Each row comes from the steps of one path. Every step used is in the known rows, and no mark comes twice. Write the path behind each row, first mark first.
Known rows:
debi sile kopag: [  6.2  -3.4   0.2   3.9  10.2   6.3   8.6   0.2   8.8 -10.7  -4.4 -11.0
  -8.4  -2.7  12.7  10.9   9.0   2.8  20.6  19.0  -6.3 -19.8]
muni nerukup: [ 4.7 11.4  8.3 -4.0 -4.9  3.3 -1.5  1.2  9.7  2.7  7.2 13.8 -1.0 -4.3
  3.5  1.0  0.7  5.7 -8.4 15.1 -5.1 13.8]
sile kopag muni paza debi: [ -5.7  17.8   5.7   2.1  -4.3 -17.1 -15.9  -3.8   2.7  12.2  -3.0  33.0
 -23.9   0.1  20.6  12.7   0.6  -4.6   9.2  29.0 -13.5  37.0]
muni sile: [  9.7   3.4   5.1  -1.8  -5.5   8.2   6.5  -0.5   7.4   5.3  -8.6  -8.1
 -15.1   4.1   6.5   6.9   4.7  -4.3   1.8  12.7  -7.5 -10.2]
paza debi dabo kopag: [-23.8  15.7   0.2  -6.7  -0.2  -2.8  -9.2  -7.4 -11.5  -2.9 -11.2 -27.8
   4.3   9.0  14.1   4.9   1.8   9.2 -10.8  15.7 -10.8  18.2]
dabo kopag debi: [-30.0   2.2   0.8  -4.8 -10.5  13.0  -3.8  -3.5   0.1  -2.1 -17.3 -31.2
   1.4  15.5   1.3   7.0   3.1   5.7 -10.4   5.0   4.1  64.9]
paza debi sile kopag muni: [  2.5  20.6  12.0   4.7  12.2   1.2 -11.7  -3.7   2.0  -6.5 -17.1   0.8
 -25.4   1.0  14.3  18.9   5.8   3.2  24.4  34.8  -4.3 -14.3]
sile kopag debi dabo: [  9.6  13.1 -11.2   4.7   5.4  -3.3 -25.7  -2.4   0.0  -5.9   6.1  -7.2
 -12.6  17.4  -6.2  16.1  -2.4   2.3   2.9  26.3   3.0   9.0]
sile kopag: [ -6.6  -0.4  -6.9   3.0   8.9  -8.8  -4.1   0.7   8.6  -3.8   3.4   9.8
 -17.1  -1.3   6.8  10.9   3.0  -0.9  10.9  11.7 -11.4   2.3]
paza debi: [ 0.1  9.2  5.9 -4.1 -1.2 -8.9  1.4 -1.8 -8.0 -0.3 -0.2 18.5 -0.1 -1.3
 10.5  0.6  2.9  5.3 -7.9  9.4 -7.7 -9.6]
dabo paza debi sile kopag: [ -9.8   3.7   2.5   0.9   6.7 -11.5  13.3  -3.5  -3.3  -5.4  -7.1  20.5
  -3.1  -3.4  34.1  21.8  10.8   9.1   0.0  39.5 -35.2 -30.4]
dabo paza debi muni nerukup: [-16.3  19.1  13.6  -7.3  -3.6   4.7  -1.0  -2.9  -5.6   1.6   8.6  34.3
  19.4  -1.1  33.8  13.8   1.1  25.6 -32.1  36.0 -33.4 -11.8]
sile kopag debi muni paza: [ -2.8  -2.1  -0.3  -1.2 -11.2  13.3  -7.2  -1.7   3.5   1.8   7.3  13.1
   9.4  11.6  20.1   9.9   2.6  12.9  -2.8  21.6   1.9  33.5]
debi sile: [ 11.0  -3.7   8.7   0.9   2.0  13.7  12.1  -1.3   0.2  -5.7 -10.4 -20.0
  10.4  -1.2   4.4   0.3   5.5   3.7  10.0   9.5   2.6 -21.1]
paza dabo: [-21.3   6.1  -2.2   5.6  -5.9  17.1   2.8   3.6   4.6  -0.8   2.2  -2.3
  -8.3  -4.2  -3.4   5.6  -9.2   1.1   4.1   4.1  27.4  10.5]
debi muni: [ -4.5   0.0   3.2  -2.8   3.1  20.1  -4.3  -0.4  -3.6  -5.5   4.2 -12.0
  15.6   3.8   7.4  -0.7  -0.5  14.9  -2.7  -0.6  -1.1 -18.1]
paza dabo kopag debi: [-50.4   6.4  -2.6   3.2 -16.3  30.5   0.2   0.3   4.6  -2.5 -15.3 -33.1
  -6.7  11.7  -2.8  12.9  -5.9   6.8  -6.2   8.4  32.4  73.3]
paza debi sile: [ 12.8   5.7  14.9  -3.5   2.3   5.3  11.9  -2.3  -7.1  -6.0  -9.5  -3.0
   8.7  -2.2  16.2   2.2   8.9   9.6   1.4  17.4   0.9 -30.1]
paza debi dabo kopag muni: [-22.4  30.1   5.9   0.8   3.0  -0.5 -33.2  -9.1  -9.9   2.8 -21.0 -36.0
 -11.5  14.7   6.2  11.7  -3.3   5.7  -1.5  20.8  -0.6  33.3]
kopag muni nerukup: [  3.0  25.0  14.8   3.8  -2.3   4.9 -22.6  -0.3  11.1   5.3  -1.4   6.3
 -18.2   0.8  -5.7   6.2  -5.4   0.9   1.9  22.3   4.7  31.2]
paza dabo kopag: [-54.5   3.3  -2.2   2.0 -10.2  22.9   9.6   1.4   7.0  -2.8 -14.6 -29.9
  -6.7  -0.6   6.0   7.4  -5.1   0.6   3.1   3.0  21.6  53.0]
dabo paza debi muni: [-21.0   6.6   4.3  -4.5   0.0   1.4  -0.9  -4.3 -14.8  -0.5   5.4  18.0
  20.4   2.8  30.5  12.5   1.1  20.6 -24.4  20.4 -27.2 -24.7]
debi muni sile kopag paza dabo: [-12.8  10.0  -7.1   2.5  -6.5  30.2  12.9  -0.2  17.9  -1.1   3.3  -6.8
 -34.4   7.3  19.5  24.9  -4.8  18.7   2.1  35.2  35.9 -10.5]
sile kopag muni paza: [ -5.1   7.3   0.6   4.2  -4.5  -8.2 -15.4  -1.4  10.1  11.8  -1.4  15.0
 -23.2   1.2  10.2  11.4  -2.3  -9.6  17.8  20.8  -5.3  45.5]
muni paza debi sile kopag: [  7.8   0.5   9.8  -2.6  -5.9  -5.4  18.2  -2.9   1.7   1.8  -3.9  22.1
   1.5  -7.1  37.6   6.5  12.4   2.9   9.2  34.7 -13.7  -2.9]
dabo paza: [-14.7  -2.0  -2.7   3.7  -2.7  -7.8   5.2  -2.1  -3.5   4.8  -0.5  11.7
   5.0   0.2  14.4  11.0   0.5   0.2 -13.6   9.5 -18.5   5.7]

Which path is each row?
[ -6.4   9.4  -4.7  -8.1   6.1   0.1   2.2  -4.5  -2.6  -6.4   8.7  22.0
 -12.4   5.1  23.5  14.7   3.2  28.8 -12.5  29.1  12.0 -21.3]
sile kopag paza debi muni
[ -1.4   9.5  -7.1  -5.5   2.1 -20.4   5.9  -4.4   1.6  -0.4   4.0  32.9
 -28.0   1.5  17.4  14.1   4.1  11.8  -7.5  30.3   6.1  -2.8]
sile kopag paza debi
[ -8.1   3.2  -7.4   6.3  -0.7  20.1  23.3  -0.6  14.7  -7.2  -3.2 -10.0
 -26.7  -2.5   8.9  19.0  -0.7  12.4  14.3  33.1  49.3  -2.8]
debi sile kopag paza dabo
[-16.4   6.2  -6.6   3.1 -11.8  13.0  12.9  -0.5   6.7   3.1   1.6  -0.5
 -15.0   0.3  -2.0   7.4  -9.8  10.5  -5.8  12.8  54.3  16.8]
kopag paza dabo
[-49.8  18.6   9.4  -1.6 -19.8  50.6  -5.2   1.1  10.6  -6.9  -5.9 -27.3
   3.8  10.9   5.6  14.2  -7.2  25.9 -17.1  24.8  24.0  67.3]
paza dabo kopag debi muni nerukup
[-28.2  19.5  11.7 -18.0 -14.2  18.5   9.3  -7.1   1.8  -1.2  -4.2  -4.1
   2.9   6.0  29.5   7.9   4.2  36.9 -32.8  32.4  11.3  27.6]
dabo kopag paza debi muni nerukup
[-19.0  41.4  13.6  -3.2  -2.8   2.5 -32.1  -8.5  -1.2   4.3 -14.1 -22.8
 -17.0   9.7   8.7  12.3  -3.9   8.2  -9.4  35.2  -6.8  51.7]
paza debi dabo kopag muni nerukup
[  9.0  20.5 -12.1  -6.0   6.4 -20.2  -7.7  -8.2  -4.2  -0.9   9.4  15.5
 -22.0   8.3  14.2  14.6  -0.1  14.6  -7.4  38.4  14.3 -16.0]
sile kopag paza debi dabo
[-17.2   1.2  -0.4   3.8 -20.1  13.1  11.9   2.7   5.5  10.7   5.4  10.2
   4.9  -6.6  12.0   0.3  -8.5  -3.0   0.4   7.8  24.0  39.7]
muni paza dabo
[-39.8   4.4   5.6   4.1 -13.8  45.7  10.8  -0.7   5.2  -9.3 -25.8 -55.3
  -0.3  10.3   1.0  13.1   1.0  10.4   4.6  17.2  35.7  54.7]
paza dabo kopag debi sile
[-21.2   8.0  -5.5  -0.6  -0.4   6.7 -10.7  -5.4  -3.3  -1.4 -10.6 -48.2
   5.3  10.4   4.3   3.6  -0.7   4.1  -2.9   5.1  -2.2  27.9]
debi dabo kopag
[-12.5  10.6   3.2  -3.6   3.6   0.4   2.9  -2.4   0.4   0.3  -0.6  22.2
 -11.7   6.2  42.9  30.0   8.1  15.4 -12.9  41.0 -50.3 -37.0]
dabo paza debi muni sile kopag
[ 22.0  17.1  -6.7   2.2   1.3   4.6 -20.9  -3.0   6.9  -1.7  -1.6 -13.0
 -28.7  22.1   1.6  23.0   3.1  -1.2   3.9  39.3  -3.7   2.0]
muni sile kopag debi dabo
[ 13.0   1.1  16.3  -6.5 -12.3   4.4  22.8  -3.4  -6.3   5.9  -6.9  10.3
  21.4  -5.2  30.9  -2.7  10.1   5.0  -1.9  21.7  -4.3  -2.9]
muni paza debi sile
[  1.8   3.5  -0.7   0.5   5.1  15.7  -2.2   0.6  11.5  -4.6   1.8  -9.4
 -16.5   7.1  20.0  16.8   5.8   9.6   9.2  23.7 -16.4 -25.1]
debi muni sile kopag
[ 15.2  12.8   4.9  -5.9 -10.1 -14.1  -3.8  -5.9 -12.9  10.7   6.9  11.1
  15.2   3.3  21.4  -3.3  -1.0   3.2 -14.6  22.3  -3.3   5.5]
muni paza debi dabo
[  8.7   3.9   8.8   6.4  -3.5   5.0  -5.2  -2.2  10.7   5.0 -12.7  -6.9
 -13.9   0.6  15.6  12.4   5.1  -4.5  26.0  28.8   3.3  25.1]
debi sile kopag muni paza
[ -3.0   7.9  -8.4   3.2   1.3 -10.6  -9.4  -4.9  -9.8   4.2   4.6  -5.6
   8.1   7.9  10.4  11.7  -5.3   1.6 -14.8  17.2 -13.9 -10.4]
debi dabo paza
[-34.9  -1.2  10.2   0.0 -29.6  41.5  23.0  -1.9   5.8   2.5 -22.7 -40.0
  11.7   7.7  18.7   7.0   1.8   6.2   0.1  22.0  36.6  78.7]
muni paza dabo kopag debi sile
[  9.7  12.4  -1.1  -8.7  -3.5 -11.5  10.7  -5.1   9.4   3.8  -4.2  22.6
 -42.5   5.7  24.8  21.0   9.6   8.1  -7.3  43.2   3.3 -11.4]
muni sile kopag paza debi
[  1.3  11.5  -6.6   2.6  -3.9  -4.3 -17.3  -5.7 -11.7   2.4   2.7  -6.7
   9.1  19.6   2.5  17.5  -5.7   5.4 -23.5  24.1  -2.0  12.1]
kopag debi dabo paza
[ 13.0   3.2  -7.6  -4.5  -3.1  -3.9  13.0  -2.2  17.3   4.9  -2.3   5.4
 -43.7   7.8  14.2  20.0   5.9   4.1   1.2  31.0   7.7  -3.0]
muni sile kopag paza
[-16.1   6.4   3.1  -2.6  -3.0 -16.6   3.7  -3.8 -11.5   4.9  -0.4  31.9
   4.1  -0.5  24.5  12.7   2.2   5.2 -21.2  20.7 -29.2  -7.2]
dabo paza debi
[-17.7   4.9   7.9 -11.8  -8.2  11.4  25.3  -9.2  -4.0  -3.9 -25.1 -30.6
  -2.2   5.1  25.3   7.1  11.8  20.8 -10.3  24.5  19.1  15.6]
dabo kopag paza debi sile
[-54.5   7.1   1.9  -1.4 -12.8  47.8  -2.6  -0.5   0.9  -8.3 -11.2 -43.7
   6.4  16.0   4.5  13.0  -6.5  21.3  -9.1   7.4  30.0  52.5]
paza dabo kopag debi muni
[  3.2  10.2   1.1 -10.5  -6.1 -10.6   9.8  -5.2  -5.9   4.1  -0.7  20.5
  -9.9   1.8  11.0   4.1   1.7  14.5 -18.9  19.0  22.0  -7.9]
kopag paza debi
[ -7.3  10.8  10.5  -6.6  -4.0  10.5   9.5  -3.7  -8.0   4.6  -2.9   9.2
   4.6   7.1  38.5  19.3   5.7  16.5 -22.2  31.1 -34.6 -37.9]
dabo paza debi muni sile
[-57.0  17.6   2.7   8.4  -6.5  25.3 -13.4  -1.1   8.5   1.5 -23.6 -40.5
 -26.0   5.3  -3.9  14.5 -10.8  -1.3  11.7   7.4  28.7  64.4]
paza dabo kopag muni
[ 15.4  20.1  -4.6  -7.0  -2.2 -11.5  -3.9  -8.3 -12.4   3.6   5.2   3.3
  -5.1   9.5   8.3   5.8  -2.4  15.6 -18.9  25.3  29.8 -19.6]
kopag paza debi dabo
[ -3.4   3.7  10.9  -1.4  -0.3  -2.6  16.5  -4.5 -11.2  -1.5 -11.1   7.5
  14.4  -2.0  30.9  12.3   8.3  10.4  -9.6  26.1 -21.4 -28.1]
dabo paza debi sile
[-24.1   6.0   9.1  -8.3 -14.8  40.8  -1.3  -3.8   3.9  -2.7 -21.1 -48.0
  -1.4  24.0  15.6  14.8   7.8  16.2 -12.0  17.0  -2.6  34.1]
dabo kopag debi muni sile
[-29.2   7.5   0.4 -11.5 -10.8  -3.1  16.9  -7.1  -4.3   2.4 -15.6  -8.7
 -12.1   6.2  17.3   6.6   6.0  15.8 -20.0  17.0  12.4  38.0]
dabo kopag paza debi
[-52.5  -1.7   0.0   1.6 -25.4  20.3  17.9   0.3   7.5   9.2 -12.4 -16.9
   0.6  -2.3  19.1   2.4  -4.4  -1.3  -1.7   7.9  22.2  78.4]
muni paza dabo kopag
[-30.9   4.6   9.5  -0.8 -15.5   6.1  -7.4  -5.3   4.2  14.6 -22.6 -23.2
  -7.7   6.2  13.4   3.8  -0.1  -5.3   2.2   6.0   1.1  84.7]
dabo kopag muni paza
[ -2.4   3.3  -5.6   2.7   2.3  -2.0 -12.5   0.1   6.3  -5.9   0.9  11.3
 -17.8  10.9  -2.2  15.8   2.3   0.7   2.7  17.0  -0.1  22.4]
sile kopag debi
[-26.4   0.1  -5.0  -9.0 -11.4   4.6  12.8  -6.5   3.8   2.3 -15.7 -26.4
 -10.5   7.6   6.8   4.7   3.2  11.0 -12.8   7.1  22.8  43.9]
dabo kopag paza
